What can hang from each mark:
kegu: koru
dazopin: lide
senolig: pasi soka
mito: pasi
koru: dazopin kegu pasi soka
ripokor: pasi soka
soka: mito ripokor senolig
pasi: koru mito ripokor

Known rows, with every way that one mark hangs from another:
ripokor[pasi[koru[dazopin kegu] mito] soka[senolig]]: [-0.55 -1.76  0.72 -0.50 -0.11  3.67 -0.46  0.33 -0.60 -1.15 -1.55 -0.26
 -1.71 -0.19 -1.14 -0.87  0.97 -1.63  1.51  0.30  2.04 -1.87  1.13]
senolig[pasi soka[ripokor]]: [ 0.10  3.04 -0.35 -1.99  0.02 -2.63  0.58 -0.73 -1.22  1.26  5.10 -0.59
  0.40  1.53  2.77  0.69  0.46  2.00 -2.03  1.42 -1.46  1.39 -1.05]
koru[kegu soka[senolig[pasi[mito]]]]: [-3.75  4.20  1.52 -3.07 -1.52 -1.27  1.63  1.85 -1.54  1.66 -0.11  2.49
 -2.35 -1.01 -1.22 -2.02  2.37  0.72  2.40  1.03  0.60  2.22 -2.51]
koru[dazopin kegu pasi[mito ripokor[soka[senolig]]]]: [-2.97  1.86  1.57 -0.80 -1.64  2.87 -1.01  1.31 -0.81  0.81 -3.31 -0.32
 -1.19  0.30 -4.14 -1.05  1.75 -1.96  1.34 -1.05  3.22  1.60 -1.04]
koru[dazopin kegu]: [ 0.74  0.82 -0.97 -0.41  0.17 -1.04 -1.56 -2.43 -1.44  0.97 -2.07  0.61
 -1.83  1.05  0.79 -0.64 -0.47  0.93 -1.49 -1.79 -0.36 -0.14  0.40]
ripokor[pasi[koru] soka]: [ 0.49 -4.87 -2.69 -0.34  0.21  0.82  1.65 -0.86 -1.06 -4.26  1.82 -1.87
  0.54 -0.25  0.27  1.06  1.55 -0.32  0.06  0.41 -1.75 -2.79  1.14]
koru[dazopin pasi soka[ripokor]]: [-0.35  2.37  0.01 -0.73  0.06 -1.43 -1.24  0.85  0.66  3.67 -1.55 -0.57
  0.90  0.45 -0.05 -2.29 -1.60 -0.49  0.09 -1.06 -0.36  2.56  0.92]
mito[pasi[koru[dazopin[lide] kegu] ripokor[soka]]]: [ 1.22 -1.07 -2.88  3.32 -1.48  2.08 -0.97 -1.88  1.98 -2.73 -0.23  0.94
  0.76 -1.77 -0.49 -0.44  0.15 -0.37  0.10 -1.09 -0.31 -2.37  1.45]
ripokor[pasi soka[mito senolig]]: [ 0.66 -1.28  0.70 -2.09  0.77  0.81  2.21  1.29  0.68 -1.21 -0.13 -4.34
 -2.68  0.09  2.65  3.55 -0.07  0.68  2.08 -1.09  0.04 -1.56  0.00]
kegu[koru[dazopin pasi[mito ripokor] soka[senolig]]]: [-3.76  0.51  2.63  1.40 -1.83  0.22  0.18  3.63 -0.61  2.06 -1.32 -0.26
  2.15  1.66 -3.89 -1.36  0.55 -1.25  0.28 -0.22 -0.20  2.72 -0.85]
senolig[soka]: [ 0.53 -0.65  0.20 -1.89  0.30 -2.96 -0.52 -1.36 -1.44 -0.90  2.42 -0.33
  0.93  0.30  1.08  1.76  0.49  1.26 -2.31 -0.24 -1.96 -0.41 -1.55]
mito[pasi[koru[soka] ripokor]]: [-0.03 -2.05 -2.48  1.72 -1.08 -1.17 -0.47  0.41  0.52 -2.78  1.77  1.56
  2.47 -1.97 -1.72  1.06 -0.04 -1.43 -0.86 -0.24 -1.92 -1.76  0.40]
mito[pasi[koru[dazopin]]]: [ 2.59 -2.78 -1.07  2.93  0.71  0.59 -0.47 -2.18 -0.43 -1.58  0.12  1.06
  1.93  0.47  1.19  1.83 -0.59 -1.07 -2.22 -2.14 -1.49 -2.88  1.71]
ripokor[pasi[koru[dazopin kegu soka[senolig]] mito]]: [-1.13  0.42  1.18 -0.82 -0.44  1.05 -1.72  1.64 -0.40  0.92 -1.66  1.96
 -0.93 -1.70 -2.53 -2.64  0.50 -1.04  1.92  0.42  1.21 -0.47  1.93]
mito[pasi[ripokor]]: [ 1.09 -0.22 -2.15  0.82 -0.03 -1.26  0.34 -0.41 -1.62 -2.07  1.82 -1.09
  0.95 -0.12 -0.21  3.73  1.51 -0.43 -3.06 -1.79 -1.81 -2.64  0.56]
ripokor[soka[mito[pasi]]]: [ 2.90 -2.14 -0.91  0.31  0.44  1.12  1.84 -1.48  1.46 -3.15 -0.70 -3.63
 -1.00  0.37  2.05  2.50 -0.76 -1.56  0.30 -1.44  0.22 -2.30 -2.11]
senolig[pasi[koru[dazopin kegu] ripokor] soka[mito]]: [-0.02  2.35 -0.59  2.24 -0.80  0.59 -2.66 -2.45  0.51 -0.95  1.00  3.39
 -0.14  0.64 -1.41 -1.78 -1.24 -0.41  0.03  1.21  1.41  2.28  0.09]
pasi[koru[dazopin kegu] mito]: [ 0.32 -1.74  0.09  1.57  0.72  1.54 -1.26 -1.77 -1.12 -0.29 -2.28  2.53
  0.34  0.18 -1.14 -1.53  0.23 -0.55 -1.17  0.32  1.28 -0.38  0.40]
kegu[koru[dazopin pasi soka[mito]]]: [-0.26 -0.45  0.83  1.83 -0.57 -0.26  0.25 -0.17  1.14  0.92 -2.76 -1.18
  1.07  2.71 -1.24 -2.37 -2.47 -0.60  1.62 -1.19 -0.45  2.97 -1.78]
senolig[pasi[koru[dazopin]] soka[mito]]: [ 1.14 -0.10  1.08  1.93  0.53 -0.09 -0.63 -2.43  1.00 -0.85  1.73  2.50
  1.41  1.00  1.23 -0.78 -1.48  0.04 -0.67  0.82 -0.33  1.68  0.38]
mito[pasi]: [ 1.95 -0.71 -1.48 -0.11  0.54 -1.09  1.12 -1.53 -1.66 -1.94  1.27 -1.11
  0.51  0.37  1.23  3.27  1.11  0.04 -2.05 -2.50 -1.70 -2.91 -0.43]
pasi[mito]: [-0.03 -1.69  0.30 -0.83  1.37 -0.91  1.60  0.01 -1.65 -0.48 -0.08 -0.33
  0.69  0.01  0.10  1.28  1.95  0.58 -2.38  0.47 -0.81 -0.83 -0.51]

Rows:
[-2.10 -0.20 -0.14  0.04  0.24 -0.06  0.47  1.01 -2.16 -0.62 -0.23  0.45
  2.10 -0.10 -4.28  0.93  3.77 -0.91 -1.64 -0.35  0.17  0.85 -0.17]  koru[pasi[mito ripokor]]
[-3.47  3.32  2.24 -0.92 -0.59 -1.55  0.38  3.35 -0.14  2.39  0.36  2.07
 -0.07 -1.32 -1.88 -1.54  1.58 -0.86 -1.01  1.34 -0.66  2.38  1.38]  koru[dazopin soka[senolig[pasi[mito ripokor]]]]
[ 1.88 -4.69 -1.75  0.57  1.04  1.76  1.76 -0.96  1.14 -4.26  0.30 -2.49
 -0.26 -0.20  1.21  1.41 -0.26 -0.71  1.33  0.53 -0.31 -2.23  0.71]  ripokor[pasi[koru] soka[mito]]
[ 1.96  1.29 -1.15 -2.73  1.06 -1.87 -0.91  0.04 -1.23  0.25  4.33 -3.16
  0.03  1.01  1.64  2.27  0.30  1.35 -2.01  0.47 -1.44 -1.59  1.31]  senolig[soka[ripokor[pasi]]]
[-0.01 -3.02 -2.13 -0.64 -0.03  2.83  0.72 -1.03 -1.48 -4.32 -0.12 -0.64
 -0.85 -0.49 -2.66 -1.29  2.66 -1.67  1.04  1.67  1.09 -2.30 -0.17]  ripokor[pasi[koru[kegu] mito] soka]
[ 2.26  1.67  0.86  0.85  1.06  3.03 -1.74  0.08  1.25  3.25 -1.48 -1.35
 -2.85  0.95  3.36  1.91 -3.31  1.50  2.05 -1.16  2.81 -0.70  2.50]  soka[mito ripokor[pasi[koru[dazopin kegu]]] senolig]
[ 1.05  2.85 -0.72 -1.45  0.06 -1.20 -0.71 -0.05  2.25  2.91 -1.91 -1.60
 -3.07 -0.31  2.45 -1.03 -3.78  1.42  2.24  0.68  1.77  1.84 -2.00]  koru[kegu soka[mito ripokor]]
[-2.64  0.20  1.99 -2.23 -0.37  0.51  4.10  1.69 -1.31 -0.73  1.33 -0.63
 -0.92  0.16  0.85  0.61  3.18  0.07  0.36  1.16 -0.24  0.53 -2.04]  ripokor[soka[senolig[pasi[mito]]]]
[ 3.18  1.03  0.43  1.75  0.70 -1.36 -0.33 -0.45  4.10  0.85 -1.65 -0.19
  0.58 -2.39  1.68 -0.59 -2.27  0.23  0.72 -2.06 -1.29 -1.02  1.57]  koru[dazopin[lide] soka[mito[pasi]]]
[-1.60  0.54  1.40 -0.54  0.16 -0.74 -0.70  0.80 -0.27  1.23 -2.69  1.26
  1.69 -0.71 -4.05 -3.51  1.23 -2.18 -0.19 -0.30  0.32  2.04  0.29]  koru[dazopin pasi[mito] soka]
[ 1.26  0.21 -0.74 -1.63  2.32 -0.10  1.10  1.12 -1.64  0.71  1.80 -3.26
 -0.19  0.32  0.75  1.86  1.69  0.26 -2.31  1.02 -0.42 -1.98  2.26]  soka[ripokor[pasi[mito]]]
[-0.75  1.49 -0.38  1.54 -2.43  0.42 -2.86  0.79  0.62  0.64 -1.07  2.62
 -0.22 -1.52 -1.23  0.02 -1.46 -1.30  1.19 -1.83  0.60 -0.77  0.82]  mito[pasi[koru[dazopin kegu soka[senolig]] ripokor]]
[-0.31  4.59  1.42 -1.35 -0.82 -1.92 -1.11  1.90  2.81  6.40 -1.16  0.30
 -2.05 -1.79  3.89 -1.21 -2.66  4.04  2.11 -1.01 -0.23  1.31  0.90]  koru[dazopin[lide] kegu soka[ripokor senolig]]
[-1.83  2.37  2.04  1.65 -0.62  1.29  1.17  0.17 -0.26  2.09  0.06  4.64
  0.07 -1.10  0.56 -1.33  2.30  2.93  1.46 -0.04  0.46  0.93  1.06]  soka[senolig[pasi[koru[dazopin[lide] kegu] mito]]]
[-1.04 -0.34  1.21 -0.36 -1.14 -0.04  0.04  0.75  1.84  1.27 -2.25  2.15
 -1.74 -1.12  1.70 -0.01 -2.64  1.52  4.52 -0.42  1.45  1.38 -2.55]  pasi[koru[kegu soka[mito senolig]]]
[-0.70 -0.99 -0.01  0.73 -0.41  0.18 -1.92 -0.66  0.48  0.21 -2.90  3.40
  0.44 -1.39 -2.19 -4.29 -0.77 -1.61  0.55  1.23  0.79  0.76 -0.09]  pasi[koru[dazopin kegu soka] mito]
[ 3.55  1.50 -0.47  0.56  0.92  1.80 -3.74 -2.04  1.26  0.75  0.53 -0.79
 -1.19  1.27  1.22 -0.42 -3.44 -0.02  0.64  0.55  2.52 -0.25  1.89]  senolig[soka[mito ripokor[pasi[koru[dazopin kegu]]]]]
[ 0.92 -0.68 -0.02  0.72  0.18 -1.33  1.86  1.08  2.43  1.98  0.01 -3.67
 -0.29  2.56  3.85  0.29 -4.32  1.79  0.63  1.52 -0.72  1.97 -2.45]  kegu[koru[soka[mito ripokor]]]
[-1.17  1.51  1.16 -1.72  0.38 -1.75  1.26 -0.66 -2.15 -1.48  3.41  1.60
  1.16  0.60 -1.20 -0.44  3.39  0.17 -1.99  2.00 -1.05  0.80 -1.79]  senolig[pasi[mito] soka]
[ 1.49 -2.21 -0.92  0.41  1.95  1.32  0.92  0.77 -0.90 -0.46  2.42 -1.51
  1.43  0.04  0.66  1.80  1.26  0.16 -1.52  1.74  0.12 -2.33  2.54]  soka[ripokor[pasi[koru mito]]]
[-1.84 -1.75  0.96  0.93 -1.19  3.14 -0.82  1.08  0.37 -0.49 -1.93  0.89
 -0.64 -0.77 -1.23 -0.32 -0.06 -1.48  0.50  0.92  2.35 -0.06  0.14]  pasi[koru[dazopin kegu] mito ripokor[soka[senolig]]]
[-0.91 -3.70 -0.67  1.91  0.64  0.21  0.84  0.59 -1.08 -1.96  1.04  1.47
  2.56 -1.00 -1.58  1.84  1.74 -0.36 -2.49  1.51 -0.52 -0.69  1.06]  pasi[koru mito ripokor]
[-0.52 -0.63 -1.02 -0.08 -0.67 -2.39  1.58  1.18  0.31  1.76  1.66 -2.98
  0.51  2.54  3.01 -0.28 -2.53  2.12 -0.69  1.37 -2.60  0.97 -1.98]  kegu[koru[soka[ripokor]]]
[ 0.52  1.84  0.71 -1.08  0.49 -1.94  0.94 -1.70 -0.37 -1.00  2.70  0.26
 -0.21  1.10  1.29  0.67  0.32  1.03 -0.35  0.84 -0.77  1.45 -1.95]  senolig[pasi soka[mito]]
[-0.68  0.40  0.26 -0.63 -0.07 -1.31  0.39  0.26  1.00  0.45 -2.24 -0.06
  0.42 -0.59 -1.32 -0.89 -0.51 -0.21  2.47 -1.13  0.24  2.42 -1.91]  koru[pasi soka[mito]]
